Each row comes from the steps of one path. Every step used is in the known rows, and no mark comes twice. Write the path behind each row, first mark first.
Known rows:
T, S, U, Q, E, F: [-10.6  -8.5  16.3 -19.0  -7.0  -5.2  33.2 -14.6 -19.0  -9.9  -9.4 -35.2
  10.8  -4.7 -21.5   0.5 -22.3  -8.6  28.3  11.9]
C, F, R: [ -6.9 -12.0  17.2  -3.0 -23.8 -20.8  20.1  25.5 -14.4   9.3 -25.2 -19.8
  -1.8  -7.1  -0.4   8.7  -7.9  -5.7  10.7  15.6]
Q, R: [ -3.6 -17.1  13.3  -4.0 -12.2 -16.2  -0.7 -12.1 -23.2   5.0 -23.7 -14.6
 -12.7  -5.8   1.2   2.8  -0.2   3.5  -1.6   1.2]
S, U, Q: [ -5.4  -6.9  13.4   2.3  -5.1 -12.8  16.0  -1.1 -14.4 -11.6   1.5 -38.8
  -1.1  -2.7  -6.6  -8.2 -12.8   7.3  32.8   4.1]
U, Q, T, S: [ -7.1  -9.2  21.7  -6.2 -15.4  11.5  28.2 -23.6 -20.7  -6.7  -2.0 -43.0
   6.3   0.0 -10.5   2.9  -2.8   6.3  11.4  12.3]
E, Q, T: [-11.9 -15.0  26.6   1.3 -20.8   4.9  18.3  29.7 -15.3 -11.3  -8.1 -35.4
   2.9  -5.5   0.2  -4.6   5.8  -2.2  13.4  20.1]
U, Q, E, F, R: [ -4.0  -8.9  20.9 -17.2 -13.3 -11.1  20.1   9.7 -13.6   4.3  -0.5 -30.5
   1.2   1.6 -13.8  12.3  -2.2  14.4   9.2  27.1]
T, Q: [ -6.9 -10.1  20.3  -0.2 -10.9 -13.4   3.4  -0.6 -24.7 -12.7  -2.1 -17.3
   6.9   4.3   2.0   5.0  -3.5   7.3  28.1   1.8]
C, F, E, Q, R: [-10.6 -23.6  23.1 -15.5 -33.6 -27.7   9.1  53.3 -21.1   7.3 -14.1 -43.4
  -8.4  -0.3  -7.5   8.1  -1.2 -11.0   0.1  26.2]
S, T, Q, R, F, C: [-11.5 -14.6  19.0  -2.0 -25.8 -15.1  -1.7  -8.6 -12.2  -4.6 -20.8 -24.8
  19.0   8.3   7.4  -3.9   0.9  35.5  24.9  25.2]
S, T, Q: [ -5.9  -6.9  25.9   6.0 -10.8  -6.5  11.5   2.3 -21.5 -10.6 -12.6 -21.0
  21.5  -0.4   4.0  -7.9  -5.8   5.9  36.5  -1.6]
S, T, Q, E, F: [ -9.8  -8.1  28.3  -6.4 -14.6  -7.2  19.2  10.8 -18.5  -7.0 -10.0 -21.6
  26.1   0.2  -5.3   1.9  -7.0  10.2  33.6   9.2]
U, Q, E: [ -6.9  -8.6  16.9 -11.0 -13.5  -7.2  13.2  -1.7 -26.8   2.5  14.0 -26.9
  -0.5   7.1 -12.4  11.2  -6.8   8.3   6.6   6.9]
T, S, U, Q, E: [ -9.9  -6.9  14.4 -18.5  -4.9  -8.1  26.3 -23.0 -30.0  -6.3  -6.1 -30.4
   7.5   0.4 -16.1  -1.5 -22.4  -7.7  24.3   1.7]
R, F, E, Q, T, S: [-14.3 -24.6  20.3 -14.8 -32.8  -0.8  21.3  29.7 -23.8 -11.2   3.5 -34.1
  14.6   0.7  -1.8  -2.1   5.0  -6.8  14.4  37.3]
R, F, E, Q, T: [-13.9 -24.8  20.3  -6.9 -33.7  -6.1  14.1  47.2 -19.1 -10.4  11.8 -32.7
   9.2   0.3   2.2  -0.6  11.0   5.4  13.6  39.8]
C, F, E, Q: [-13.7 -19.1  23.3  -9.3 -33.1 -21.8  17.5  61.5 -20.6  -0.2  -1.4 -39.8
  -1.8  -0.8 -10.3   5.8  -4.4 -22.4  10.4  19.9]
U, Q, T: [ -5.9  -9.6  22.1   2.4 -16.6   5.3  20.9  -4.9 -14.7  -5.9   5.5 -41.6
   0.6   1.4  -5.3   4.5   4.0  19.0  12.0  16.4]
R, F, E, Q: [-12.3 -23.5  14.4  -7.8 -29.1 -12.2   6.2  51.1 -21.4 -10.5  14.3 -26.9
   7.9   1.1   1.3  -2.1   4.2  -7.3  17.8  27.3]

Which path is each row?
[ -6.4  -7.1  18.4 -24.3  -6.4 -14.0  32.8 -13.8 -16.7  -3.5 -18.6 -32.6
  10.6  -4.4 -17.3  -0.4 -18.2  -5.7  25.8  22.6]
T, S, U, Q, E, F, R
[ -6.6 -24.7  18.0 -15.4 -23.1 -27.8  -8.1   7.5 -24.4  -3.7  -2.1 -23.3
   4.0  11.1   7.1   9.8   4.6  33.6  14.5  28.9]
T, Q, R, F, E
[ -6.5  -6.2  13.5  -9.0  -4.7  -5.2  24.8 -23.9 -22.8 -12.0  -9.5 -35.6
   5.6  -4.6 -12.5  -9.1 -20.6 -11.4  31.3  -3.2]
T, S, U, Q
[ -1.0 -13.1  15.5  -5.4 -13.2 -11.4   0.5 -12.8 -18.0   3.1  -7.1 -38.3
 -10.5   2.4  -3.8   4.9  -0.9  22.3   2.1   7.5]
U, Q, R
[ -5.7  -7.3  31.0 -11.0 -13.6 -15.1  19.9  13.3 -16.8  -0.4 -22.1 -18.9
  25.3  -0.4  -2.1   2.2  -4.1  14.4  30.9  24.5]
S, T, Q, E, F, R
[-17.6 -19.1  27.5 -15.8 -31.5 -15.2  36.5  42.2 -20.3  -5.6 -14.9 -51.7
   7.0  -3.8 -13.8  -0.4 -10.6 -21.1  20.3  32.7]
C, F, E, Q, T, S, U
[ -8.2 -10.1  17.8 -10.3 -13.3  -3.5  20.8   9.0 -14.7  -2.1  10.8 -33.4
   2.4   2.0 -18.0  13.2  -6.2   9.1  12.1  16.5]
U, Q, E, F
[ -4.1 -22.3  23.2 -17.5 -21.3 -26.7  -1.4  33.7 -29.7   2.8  -6.7 -33.1
 -11.5   0.8  -3.8  -2.6   6.9 -15.6  -0.3  19.2]
F, E, Q, R
[ -6.4 -17.3  23.0 -10.8 -19.5 -19.4   7.2  43.6 -30.7  -5.6   7.0 -28.9
  -3.7  -0.2  -6.8  -4.9   2.9 -28.6  11.6  13.1]
F, E, Q
[-13.9  -6.2  26.5  -8.8 -19.5 -13.2  17.7   2.1 -15.1  -5.4 -11.0 -20.6
  22.7   6.2 -10.5   1.3  -4.4   9.7  29.0  19.3]
S, T, Q, E, F, C
[ -3.7 -22.0  12.7 -13.5 -24.0 -17.8  -1.0   7.1 -18.6   3.8   7.6 -41.1
  -5.0   7.3  -1.6   7.3   4.0  28.3   2.2  28.4]
U, Q, R, F, E
[ -7.7  -8.9  18.9   2.6  -8.8  -4.7  25.8  -4.4 -11.9 -12.6   0.5 -45.0
   2.7  -2.6  -5.5  -5.1  -5.8  19.5  28.2  18.8]
S, U, Q, T
[ -5.9 -26.4   9.4 -13.2 -24.7 -24.7  -3.3  10.8 -24.6   6.0  -6.0 -16.9
  -4.2   0.9   4.1   6.2   5.0  12.1  -0.6  23.9]
Q, R, F, E
[-14.0 -10.0  12.4  -0.1 -20.4 -12.5  14.9   3.4  -5.0  -6.9  -7.3 -17.9
   0.4  -4.7 -14.0   1.8   0.9 -14.6  14.4  13.3]
E, F, C
[-11.3 -13.0  24.0 -13.4 -13.5 -14.0  14.5   7.7 -22.2  -9.0  -1.3 -15.4
  10.1   5.0  -8.7  15.8  -6.0  13.1  23.5  18.6]
T, Q, E, F
[ -6.7 -11.8  26.5 -18.2 -13.3 -22.6  14.2  10.1 -20.7  -2.4 -12.7 -12.9
  10.7   5.8  -5.1  15.6  -1.7  18.4  21.7  28.8]
T, Q, E, F, R
[ -9.2 -22.2   9.1  -5.7 -24.2 -16.9   7.9  23.8 -25.1  -3.3  13.7 -12.9
   6.3   0.5   1.3   3.2   3.3  -3.4  13.3  17.8]
R, F, E
[-13.4 -13.8  26.5  -6.9 -20.8  10.8  25.5  10.3 -21.5 -12.5 -16.9 -36.2
   8.4  -6.5  -4.8  -6.6  -0.7 -16.6  14.1  15.7]
E, Q, T, S
[-15.4 -10.7  21.3 -16.7 -20.2 -19.9  11.0  -0.2 -18.8  -7.1  -1.5 -15.5
   8.1  12.5 -12.7  15.9  -2.2  13.0  20.3  27.8]
T, Q, E, F, C
[-15.5 -19.7  28.7 -16.5 -36.3  -9.2  32.2  41.5 -22.5  -0.5 -10.2 -47.6
   7.2  -1.7 -13.7   7.0  -2.0 -24.9   7.6  28.8]
C, F, E, Q, T, S
